Each row was made from one small tree. The marks that hang from a mark follow it in brackets, in alphabetical order. Every link used is in the known rows. Write each row's tree.
In the rows, zero is written as 128.
Known rows:
kevi[telo[mido[fenov[kasi sela[pasub]] kode]]]: [ 97 164 156 140 111 121 176 158 110 164 101 156 132  95 128 135 145 141
 148  82 214 108  94 142]
telo[mido[fenov[sela[kevi]] kode[lamed[fudud]]]]: [108 180 139 140 116 102 170 153 107 167 128 148 139 115 127 136 146 129
 164 105 195 126 123 129]
kevi[telo]: [ 79 156 118 129 109 125 185 151 130 181  83 159 139 115 137 134 142 132
 121 117 152 123  62 140]
kelesa[fenov[kasi[kevi] telo] fubif]: [ 90 174 107 135 134  56 187  62 102 100 149 150 150 116 154 117 126 129
 118 152 107 108 124 136]
sela[kevi[mido[kode]] pasub]: [125 180 138 142 131 121 151 161 113 140 121 163 140  98 129 120 153 143
 189 125 161 136  65 141]
kasi[kevi[telo[mido[fenov[sela[pasub]] kode[lamed]]]]]: [ 73 168 155 124 119 105 185 174 135 164 104 159 143 121 137 141 137 134
 166 133 188 130 109 133]
kasi[kevi[mido[fenov[telo]]]]: [ 83 161 119 106 107 104 180 137 133 135  88 169 165 140 144 141 148 132
 150 151 136 126  96 143]
mido[fenov kode[lamed[fudud]]]: [ 91 183  74 123 115  87 170 173 149 175  98 155 145 133 122 140 149 133
 177  79 161 118 112 121]
sela[kevi[mido[fenov] telo] pasub]: [116 169 146 141 121 139 160 175 109 146 112 166 135  92 129 133 145 139
 170 120 190 139  72 143]
kelesa[fenov[sela[kevi]]]: [104 183 103 132 126  99 192 101  89 133 119 158 149 109 140 129 132 135
 106 155 141 150 110 135]
gibik[lamed[fudud]]: [ 82 165  83 106 114  74 175 169 150 226 112 141 115 103 140 122 158 108
 117 128 118 151  90 140]
kelesa[fenov[kasi[kevi[mido]] sela] fubif]: [115 177 115 135 126  65 195  72  93 117 161 150 153  97 145 123 130 132
 119 166 140 107 120 145]
lunir[fudud]: [112 164 102 105 116  89 178 140 144 210  61 159 149 117 137 129 148 119
 125 118 103 127  77 134]
mido[fenov[kasi sela telo] kode[lamed[fudud]]]: [ 98 190  72 133 102  68 177 167 118 194 130 153 149 145 129 145 131 152
 158  87 166 117 139 140]
kode[lamed[fudud] mido[fenov[kasi sela[pasub] telo]]]: [ 92 186  99 131 118  80 181 207 111 238 145 149 131 160 138 149 125 120
 183 100 182 148 153 143]
sela[kevi]: [114 173 115 135 122 119 169 142 116 147 112 161 143 120 136 127 131 141
 137 161 111 152  77 134]
telo[mido[fenov kode]]: [105 168 143 128 122 110 165 124 114 129  92 156 143 110 128 129 157 129
 162  82 185 102 106 128]
mido[fenov[kasi sela[kevi pasub] telo] kode]: [115 190  97 133 116  83 162 136 101 137 122 163 149 118 128 138 124 170
 170  89 182 111 124 143]
lunir[fudud[lamed]]: [ 98 166 106 105 113  81 177 134 157 252  88 160 145 145 141 120 131 120
 122 121 101 128  67 136]
kasi[kevi]: [ 83 164 122 106 123  95 185 145 144 144  91 165 156 138 143 134 136 132
 147 165 112 139  93 134]
kevi[mido telo]: [ 88 152 130 133  90 143 179 154 122 185  83 161 147 107 136 135 166 129
 126 114 169 113  44 155]
fenov[kasi sela[kevi pasub] telo[mido[kode]]]: [127 187 155 156 121  84 166 138  64 162 167 153 139 119 141 124 120 163
 149 129 172 132 124 160]
gibik[lamed[fudud] roze]: [ 79 168  92 119 121  70 172 186 165 221 123 137 118  91 149 121 165 126
 123 137 146 165 110 159]
kevi[mido[kode] telo]: [ 83 160 129 139  89 138 168 151 134 176  79 161 146  98 131 132 173 140
 149  93 183 100  38 151]
kelesa[fenov[kasi sela[kevi[mido]] telo] fubif]: [112 183 104 151 122  68 185  54  70 118 176 146 150 101 152 121 122 139
 107 161 135 112 119 149]

Write each row's tree:
[110 170 170 149 136 130 163 172 104 149 125 158 123  92 133 123 135 134
 165 129 179 149  79 135] -> sela[kevi[telo[mido]] pasub]
[101 194  78 132 110  88 172 168 130 182 125 153 145 126 122 147 133 145
 172 106 180 131 121 126] -> mido[fenov[sela[kevi]] kode[lamed[fudud]]]
[ 76 168 126 132 120  96 168 102 104 149 105 152 146 137 150 122 146 131
 139 104 143 111  93 139] -> fenov[telo[mido[kode]]]
[120 175 169 152 132 125 158 180 106 140 124 161 124  87 126 125 136 146
 176 109 191 139  90 135] -> sela[kevi[telo[mido[fenov[kasi] kode]]] pasub]
[ 86 176  98 125 126 109 178 191 124 214 103 158 137 159 135 144 135 116
 186  97 169 133 133 130] -> kode[lamed mido[fenov]]
[123 176 149 150 117 133 153 183 113 142 115 166 133  85 122 130 149 152
 183 104 194 130  72 144] -> sela[kevi[mido[fenov[kasi] kode] telo] pasub]
[ 96 185 102 138 116 100 178 189 100 222 133 157 138 164 139 147 118 134
 175 114 171 142 151 143] -> kode[lamed mido[fenov[kasi sela[kevi] telo]]]
[ 96 168 121 129 102  85 173 143 118 153 112 165 159 148 146 128 141 154
 138 137 103 123 100 158] -> fenov[kasi[kevi[mido[kode]]] telo]
[142 181 143 152 108 110 173 178  88 182 147 162 140  97 127 131 132 166
 150 135 178 134  90 164] -> fenov[kasi sela[kevi[mido[kode] telo] pasub]]
[126 183 108 148 132  70 189  70  82 116 171 147 145  91 142 120 119 137
 112 165 134 117 119 139] -> kelesa[fenov[kasi sela[kevi]] fubif]
[114 172  92 116 118  85 183 135  89 158 117 163 153 138 138 141 120 148
 135 105 164 116 135 150] -> mido[fenov[kasi sela[pasub] telo]]
[134 181 127 157  92 113 180 183  94 204 146 159 145 114 127 136 131 165
 129 149 156 139  94 163] -> fenov[kasi sela[kevi[mido[kode[lamed]] telo]]]
[103 170 123 144  89 126 174 190 117 198 103 161 146 105 122 143 160 148
 162  78 216 101  84 155] -> kevi[mido[fenov[kasi sela[pasub]] kode[lamed]] telo]
[ 88 186 127 149 113  96 173 115  78 178 149 147 146 135 149 132 123 146
 136 144 168 135 113 146] -> fenov[sela[kevi] telo[mido[kode[lamed]]]]
[121 177  99 125 118  91 177 140  85 149 128 164 151 132 137 141 114 155
 138 120 162 129 134 149] -> mido[fenov[kasi sela[kevi pasub] telo]]
[ 77 173  88 132 139  67 185  37  98 106 138 145 148 113 157 116 132 115
 115 136 122 100 106 129] -> kelesa[fenov[telo] fubif]
[113 174 128 155  94 138 162 181 121 164 110 163 141 105 123 137 147 153
 153 123 163 134  75 142] -> sela[kevi[mido[fenov[kasi] kode[lamed]] telo]]
[132 181 139 159 102 107 181 180  90 198 150 155 139 112 128 134 122 163
 128 148 159 142 109 156] -> fenov[kasi sela[kevi[telo[mido[kode[lamed]]]]]]
[109 184 126 144 113 109 176 174 103 201 146 152 138 104 133 137 136 142
 160 140 194 145  82 150] -> fenov[sela[kevi[mido[kode[lamed[fudud]]] telo] pasub]]
[ 85 153 149 133 108 131 181 146 114 162  87 157 135 107 134 137 146 126
 127  99 190 116  87 136] -> kevi[telo[mido[fenov]]]
[110 177 143 138 100  84 194 187 115 203 143 154 144 123 133 140 128 152
 135 152 160 141 119 155] -> fenov[kasi[kevi[telo[mido[kode[lamed[fudud]]]]]] sela]
[111 163 140 132  99 107 178 178 134 161 102 168 150 119 131 131 150 153
 143 134 127 124  84 154] -> fenov[kasi[kevi[mido[kode] telo]]]
[ 93 172 148 141 113  79 173 156 110 159 127 157 148 150 145 124 137 146
 146 129 119 127 126 148] -> fenov[kasi[kevi] telo[mido[kode[lamed]]]]
[130 177 120 142 103 126 156 150 116 134 110 167 150 108 125 131 149 153
 157 132 142 132  78 142] -> sela[kevi[mido[fenov[kasi] kode]]]
[119 178 139 139 113  93 175 163 105 173 129 149 140 119 125 134 148 132
 158  93 188 118 132 136] -> telo[mido[fenov[kasi sela] kode[lamed[fudud]]]]
[128 176 133 120 125  78 191 171 103 175 139 164 151 125 136 133 121 154
 148 157 146 138 120 158] -> fenov[kasi[kevi] sela[pasub]]
[ 92 177 110 139 127  60 180  61 105  97 148 150 152 108 151 116 138 133
 130 140 120  98 114 139] -> kelesa[fenov[kasi[kevi[mido[kode]]] telo] fubif]
